In the rows, 128 means zero.
Known rows, with every way that one mark hangs from another:
j_496[j_386[j_539[j_83[j_394] j_213[j_650]]]]: [148  99 149 121 151 153 127 139 106 134 133 128 124 107 167 134 142 110]
j_394[j_83 j_498]: [ 99  96  99 119 144 157 161  58 134 201 130 139 118  85 138 154 142 109]
j_539[j_83[j_394[j_498]] j_213 j_475]: [144 107 108 115 227 185 138 148 143 178 140 140  83  77 129 162 171  23]
j_496[j_386[j_539[j_83 j_213]]]: [150 113 151 126 147 162 132 133 105 139 132 130 127 116 161 115 143 118]
j_83[j_394 j_539[j_213 j_475]]: [134 135 129 116 196 146 135 156 125 141 135 143  88 113 120 178 126  78]
j_386[j_539[j_83 j_213 j_475]]: [165 128 137 128 188 157 122 169 129 150 130 140  94 100 134 103 155  68]
j_502[j_475[j_539[j_83 j_213[j_650]]] j_569]: [152 160 123 116 177  72 144 226 124 167 139 134 115 150 113 148 176  72]
j_539[j_83 j_213 j_475]: [154 146 120 124 221 163 125 168 140 142 140 140  89  85 124 120 159  43]
j_475[j_539[j_83[j_394[j_498]] j_213[j_650]]]: [140  98 122 117 207 100 114 142 125 182 132 127 106  52 142 159 143  55]
j_539[j_83[j_394[j_498]] j_213]: [129  94 112 112 190 189 120 113 144 185 137 134 103  60 153 174 154  34]
j_650[j_213]: [106 120 121 116 159  92 104 130 125 118 136 132 135 104 136 139 116 115]
j_394[j_83]: [115 114 114 123 144 140 140 102 132 153 129 138 117 103 138 129 130 121]
j_386[j_539[j_213 j_475]]: [162 146 141 126 159 142 130 166 124 114 130 141 103 125 122 102 146  92]
j_539[j_83 j_213]: [139 133 124 121 184 168 107 133 141 150 137 135 109  69 147 131 142  54]
j_502[j_475[j_539] j_569]: [147 157 125 121 146  67 162 218 118 169 133 132 124 188 100 144 173 108]
j_496[j_386[j_539[j_83[j_394[j_498]] j_213 j_475]]]: [150  99 142 122 166 173 150 136 106 159 133 132 114 117 153 133 158 103]
j_394[j_83[j_539[j_213[j_650] j_475]] j_498]: [105 130 103 115 190 143 155  81 131 188 138 149  97  65 130 160 132  88]
j_386[j_539[j_83[j_394[j_498]] j_213[j_650] j_475]]: [156 101 129 118 196 150 119 163 131 159 132 138  90  80 142 139 158  52]
j_502[j_475]: [131 126 129 128 130  93 140 161 125 139 130 132 126 160 118 131 149 107]
j_496[j_386]: [132 120 143 128 122 141 146 122 104 120 131 124 141 143 146 127 132 156]

Rows:
[106 130 104 117 186 157 162  75 131 200 135 150  97  75 127 157 135  88] : j_394[j_83[j_539[j_213 j_475]] j_498]
[133 135 128 113 201 125 123 164 125 125 137 141  89 100 124 183 122  77] : j_83[j_394 j_539[j_213[j_650] j_475]]
[148 174 124 117 187 115 123 173 134  67 144 140 104 102 114 124 141  77] : j_539[j_213[j_650] j_475]
[147 103 127 122 202 116 118 149 125 182 130 129 105  71 138 146 144  60] : j_475[j_539[j_83[j_394] j_213]]
[142 108 107 110 235 156 122 159 143 154 143 138  83  57 135 169 165  21] : j_539[j_83[j_394[j_498]] j_213[j_650] j_475]
[ 95 107 105 120 162 150 157  58 128 218 129 143 109  78 137 163 125 112] : j_394[j_83[j_539] j_498]
[149 124 130 127 199 105 116 148 124 173 130 129 110  71 135 125 140  71] : j_475[j_539[j_83 j_213]]
[136  75 107 124 212 165 145 148 136 207 130 131  87 101 127 162 169  63] : j_539[j_83[j_394[j_498]] j_475]
[108  92 120 117 161 148 142 101 123 202 127 133 106 105 134 203 121 104] : j_83[j_394[j_498] j_539]
[163 106 134 123 191 165 123 170 130 158 129 139  89  99 138 125 158  57] : j_386[j_539[j_83[j_394] j_213 j_475]]
[115 142 121 120 168 141 133 103 129 153 133 147 106  85 138 138 114 106] : j_394[j_83[j_539[j_213]]]
[147 125 130 123 204  86 105 155 123 158 132 128 110  57 138 129 136  69] : j_475[j_539[j_83 j_213[j_650]]]
[142  82 127 128 192 100 123 150 120 204 123 122 109  88 136 145 143  88] : j_475[j_539[j_83[j_394]]]
[148 113 151 124 148 148 125 138 105 129 133 129 127 106 165 119 140 117] : j_496[j_386[j_539[j_83 j_213[j_650]]]]
[114 141 121 118 171 127 125 109 129 142 135 146 107  77 142 141 111 105] : j_394[j_83[j_539[j_213[j_650]]]]
[129 114 128 122 186 131 140 156 121 162 127 137  92 129 118 178 125 106] : j_83[j_394 j_539[j_475]]
[120 148 119 119 189 125 134 125 128 138 136 149  97  84 130 136 120 100] : j_394[j_83[j_539[j_213[j_650] j_475]]]
[161 146 140 123 163 121 120 173 124  97 132 140 104 111 127 107 142  91] : j_386[j_539[j_213[j_650] j_475]]
[142  97 122 121 202 121 125 134 125 199 130 129 105  64 138 154 148  57] : j_475[j_539[j_83[j_394[j_498]] j_213]]
